Each row was made from one path, in order. Every step used is in the known rows, and no mark comes twice. Write each row's path.
In the rows, zero is written as 128.
Known rows:
neginug > fana: [122 143  74 134 128 126 137  98 172 124 115 129 133 113 123 145 117 111
 147 163 133 172]
dige > gonu > fana > ponuzos > leti > neginug: [134 168 118 207 143 161 122 134 130 144  64 161 160 115  93 161 137 122
 210  79 182 124]
gonu > dige: [136 170 128 145 160 154 137  80 155  95  92 126 120  85 114 138 119 130
 134 144 129 142]
zoti > dige > ponuzos > leti > fana: [144 176  80 179 123 154 118 122 129 115  73 138 118  79 104 143 153 131
 200 116 155 138]
dige > gonu > fana: [121 166 111 164 115 135 127 116 161  97  88 145 182  98 100 159 122 139
 156 126 162 170]
zoti > dige > gonu > fana: [118 181 115 170 128 140 130 111 160  91  99 161 148  82 105 145 121 143
 173 147 145 156]
ponuzos > leti: [148 161 108 153 150 136 120 112 142 124 104 112  98  87 112 152 150 120
 157 124 144 135]
neginug > fana > gonu: [105 139  98 149 132 136 149  97 186 129 134 163 146 130  94 148 119  96
 163 155 122 165]
ponuzos > fana > leti > neginug: [123 131 117 178 162 150 116 131 117 144  92 141 124 120  97 153 152 112
 195  95 157  89]
fana > gonu > dige: [120 165 146 159 163 163 149  77 171 101 109 158 132 103  87 141 118 115
 150 139 119 139]
gonu > fana > neginug: [114 150 124 166 144 153 154 100 139 101 121 151 163 117 125 152  99 131
 162 127 169 123]
zoti > dige > ponuzos: [123 170  98 162 131 153 146 117 161  84 110 135 122  79 138 136 150 110
 170 140 135 156]
dige > gonu > fana > ponuzos: [117 166 104 187 126 166 144 104 158  96  91 181 191 105  98 160 116 118
 186 104 158 156]
leti > neginug > fana > gonu: [104 133 114 164 136 137 149 123 168 160 119 162 153 152  99 147 130  98
 173 136 140 146]
fana > ponuzos > dige > gonu: [115 148 114 172 125 164 141  98 171 111 107 173 140 106  96 158 128  89
 203  83 135 162]
neginug > fana > ponuzos > dige > gonu: [111 146  84 169 122 156 138  82 188 115 103 178 142 113  90 156 105  83
 213 108 131 182]
zoti > dige > gonu: [107 158 122 147 120 146 142 129 164 117 121 144 118  82 110 142 146 117
 179 138 128 162]
dige > ponuzos: [125 153  93 155 115 147 143 121 162  92  99 119 159  97 131 153 152 106
 153 116 152 172]
ponuzos > fana > gonu > dige > zoti: [113 178 123 181 133 149 121  95 170  70  91 150 129 125  47 162 119  80
 178 110 120 169]
dige > ponuzos > fana > gonu: [106 151 111 179 124 148 136 112 160  94  92 162 148 126  66 149 131  83
 181 104 135 157]

Which path is each row?
[128 154  78 170 151 155 140  62 172 108 112 179 115 117 116 145 101  87
 193 122 122 151]
neginug > fana > ponuzos > dige
[118 167 138 169 165 157 131  72 156  93  84 165 113 111  55 136 101 108
 162 129 115 133]
ponuzos > fana > gonu > dige
[115 155 125 167 162 156 144  83 173 133  91 162 138 131  86 137 103 111
 169 149 131 145]
leti > neginug > fana > gonu > dige
[116 139  85 173 140 159 152 113 151 149 100 166 153 138 123 145 124  98
 188 118 150 139]
leti > neginug > fana > ponuzos
[116 175 130 172 132 154 137 100 183  78 113 143 146 119  76 167 135  85
 167 118 123 173]
fana > gonu > dige > zoti
[127 168 100 186 125 156 133 103 168  80 120 158 128 123 107 174 143  67
 196  79 130 164]
fana > ponuzos > dige > zoti
[124 131  67 146 156 146 131  81 176 122 134 138 137  93 116 160 126 106
 187 156 133 140]
neginug > fana > leti
[125 129 124 168 161 156 134 135 131 154 119 132 142 113 131 160 169 119
 182 104 159  93]
fana > leti > neginug
[115 181 107 193 138 171 145  98 158  90 101 194 160  89 103 147 115 122
 201 122 142 144]
zoti > dige > gonu > fana > ponuzos
[110 152 114 173 144 171 144  82 143  77  78 143 131 111  82 140  85  97
 194 108 155 141]
gonu > dige > ponuzos > fana > neginug
[121 167 121 173 142 169 148  83 182  78  90 151 160  98  94 147 125 101
 167 125 134 167]
fana > gonu > dige > ponuzos
[128 171 112 175 126 133 118  94 166  89  86 160 157 100  97 158 109 130
 172 115 154 164]
ponuzos > dige > gonu > fana
[130 157 101 185 154 154 113  77 170  91 108 166 159  83  93 173 120 123
 209 112 150 134]
ponuzos > dige > gonu > fana > leti
[100 144 126 168 122 155 153 112 154 106 115 155 182 115 103 160  98 126
 184 116 175 151]
dige > gonu > fana > neginug
[147 165  88 167 134 144 121 115 154 101  84 109 124  82 114 156 153 106
 174 111 156 160]
dige > ponuzos > leti
[118 147 120 153 119 138 129 109 171 114 107 143 128 101 100 157 135 104
 179 103 136 172]
ponuzos > dige > gonu
[117 165  91 169 138 161 146  66 198  82  85 154 162 106  88 144 102  95
 176 148 130 187]
neginug > fana > gonu > dige > ponuzos
[115 148 105 180 108 167 137 106 153 125  89 185 158 113  83 158 129 103
 215  73 145 156]
leti > fana > ponuzos > dige > gonu
[134 172 106 160 139 161 140  86 169  72  74 123 149  82 117 144 125 115
 153 129 145 170]
gonu > dige > ponuzos
[110 140  98 182 125 157 137 106 172 143  89 178 147 133  95 154 115  86
 222  92 148 166]
leti > neginug > fana > ponuzos > dige > gonu
[141 160  67 170 153 156 129  83 160 125 100 151 114  98 102 151 117  96
 197 130 138 148]
neginug > fana > ponuzos > leti
